What can hang from each mark
vuzu: riri roded
buka: redal
riri: vuzu zasa
zasa: buka lerufu riri
rekag: roded
roded: rekag
lorun: zasa
lerufu: bibu zasa

In the rows, 128 means zero.
Known rows, with every way that one mark hangs from another
lorun(zasa(buka)): [120 113  88 133  98 112 134 135 119 149 135 167 157 127 151 145 130  93
 111 134]
buka(redal): [125 115  87 164 155 113 126 125 151  85 126 122 149 157 106 114 143 160
 111 120]
vuzu(riri roded(rekag)): [169 130 139 162 127 100 103 140 190 147  99  91 141 157 204 149 143  86
 109 171]
riri(vuzu(roded) zasa): [123 127 139 143 154 123 110 172 151 132 117 105 114 131 221 114 121 138
 107 153]
zasa(buka riri): [ 91 100  96 139 150 115 147 132  95 152 140 161 143 132 120 135 142 143
  81 126]
zasa(riri(vuzu)): [ 92 115 151 154 202 130 145 131 109 164 135 131 117 129  79 115 122 167
  89 128]
zasa(lerufu(bibu) riri): [102 116 122 149 182 140 149 115 122 119 129 126 134  95 116 148 138 158
  49 125]
lerufu(zasa(buka)): [123 115  54 127 107 120 141 141 113 140 142 159 154 117 179 143 138  94
 113 135]
lorun(zasa(buka lerufu(bibu) riri)): [107 119 104 122 115 133 150 113 100 156 128 166 142  88  95 172 137 119
  66 123]
rekag(roded): [114 120 129 165 153 111 123 151 145 144 115 115 140 140 178 144 136 127
  68 134]
zasa(buka lerufu): [ 87 113  97 143 112 105 140 141 134  96 130 137 151 138 181 154 140 119
  73 134]
vuzu(riri(zasa(buka)) roded(rekag)): [166 124  98 144  83  92 108 167 168 135 102 111 131 150 245 151 150  86
 117 167]
vuzu(riri(zasa) roded): [165 122  99 145 125 115 101 169 172 101 107 108 139 142 240 119 126 120
 132 155]
riri(vuzu): [105 121 137 151 182 126 152 142 132 124 134 119 127 144 137 119 118 139
  86 136]
riri(zasa(buka lerufu)): [ 97 111  82 147 102 106 121 164 130  83 128 134 138 117 217 136 140 131
  99 131]
lerufu(bibu zasa(riri)): [138 118  81 133 179 154 149 115 101 163 139 150 137  74 110 138 135 132
  91 128]
lorun(zasa(lerufu riri)): [100 119 141 164 130 121  90 118 126 166 123 145 145  89  91 135 131 136
 127 125]
riri(vuzu(roded(rekag)) zasa(lerufu)): [117 140 176 171 128 105  83 164 180 149  97  74 104 116 225 139 139 121
 105 166]
zasa(buka): [105 106  81 137 131 111 152 143 120 114 138 150 151 148 177 140 136 117
  79 135]
lerufu(bibu): [132 114  94 141 182 141 167 129 135  98 136 127 143 122 164 138 130 130
  53 136]
riri(vuzu(roded)): [113 129 155 138 164 123 125 151 155 146 118 105 127 152 184 132 120 123
  78 155]

Rows
[ 62 118 140 136 148 116 156 134 104 148 130 139 121 132  92 149 131 155
  64 124]
zasa(buka lerufu riri(vuzu))
[151 123  22 115 115 134 172 119 116 100 135 153 149 124 110 156 146 123
  85 118]
lerufu(bibu zasa(buka(redal)))
[106 127 115 110 125 129 131 141 104 219 126 150 126 117 135 152 131 116
  99 144]
lerufu(zasa(buka riri(vuzu(roded))))
[102 124 167 140 142 104 127 136 128 218 114 122 111 144 132 159 149 117
  68 158]
zasa(buka riri(vuzu(roded(rekag))))
[178 128 123 167 118 101  87 162 184 133  97  89 128 136 241 132 145  99
 134 169]
vuzu(riri(zasa) roded(rekag))
[110 124  78 127 133 124 154 120  92 171 134 155 124 130  24 133 138 160
 120 107]
lerufu(zasa(buka(redal) riri(vuzu)))
[131 129 115 142 133 137 133 120 143 117 123 131 149  91 145 158 125 106
  83 134]
lorun(zasa(lerufu(bibu)))
[130 138 163 153 153 124  92 129 138 245 113 110 111 100 126 143 143 110
 118 163]
lerufu(zasa(riri(vuzu(roded(rekag)))))
[141 121  97 163 122 114 116 160 163  61 114 107 139 125 199 120 126 134
 132 134]
vuzu(riri(zasa(lerufu)))
[103 120 102 139  77 107 115 134 132 133 126 154 157 117 154 159 131  96
 108 132]
lorun(zasa(buka lerufu))
[155 117  75 122  90 106 124 173 152 101 112 129 142 154 247 139 131 105
 114 152]
vuzu(riri(zasa(buka)) roded)
[ 74 107 109 143 129 109 135 130 107 134 131 149 143 123 124 148 145 143
  76 124]
zasa(buka lerufu riri)
[156 126  85 145 141 134 152 150 158  47 116 106 132 111 197 139 123 134
  90 133]
vuzu(riri(zasa(lerufu(bibu))))
[ 86 122 111 139 117 113 144 168 125  96 128 125 116 127 182 134 126 141
  89 130]
riri(vuzu zasa(buka lerufu))
[ 81 129 180 147 163 123 108 137 145 170 110 106 121 127 133 143 127 154
  74 144]
zasa(lerufu riri(vuzu(roded)))
[123 120  46 135 109 122 156 141 135  41 122 128 133 124 151 147 149 158
  73 114]
riri(zasa(buka(redal) lerufu(bibu)))
[136 124  89 129  69 101 113 172 165  87 103 117 142 144 252 154 135 107
 107 149]
vuzu(riri(zasa(buka lerufu)) roded)
[136 136 128 114 179 158 148 127 117 200 124 127 116  92 125 150 124 127
  73 145]
lerufu(bibu zasa(riri(vuzu(roded))))
[112 109  68 130 125 123 136 129  89 179 143 172 145 100 123 139 143 119
 115 125]
lerufu(zasa(buka riri))
[123 109  46 148 108 105 132 153 127  71 129 142 138 147 149 115 147 158
 122 114]
riri(zasa(buka(redal)))
[ 90 114 117 141  96 112 113 122 106 172 127 167 149 101 100 155 137 122
 110 121]
lorun(zasa(buka lerufu riri))
[123 120  93 152 153 136 140 149 143  65 125 113 129  90 208 134 133 144
  76 133]
riri(zasa(lerufu(bibu)))
[ 88 118 141 119 148 118 143 143 113 189 124 139 123 149 133 148 130 138
  64 142]
zasa(buka riri(vuzu(roded)))
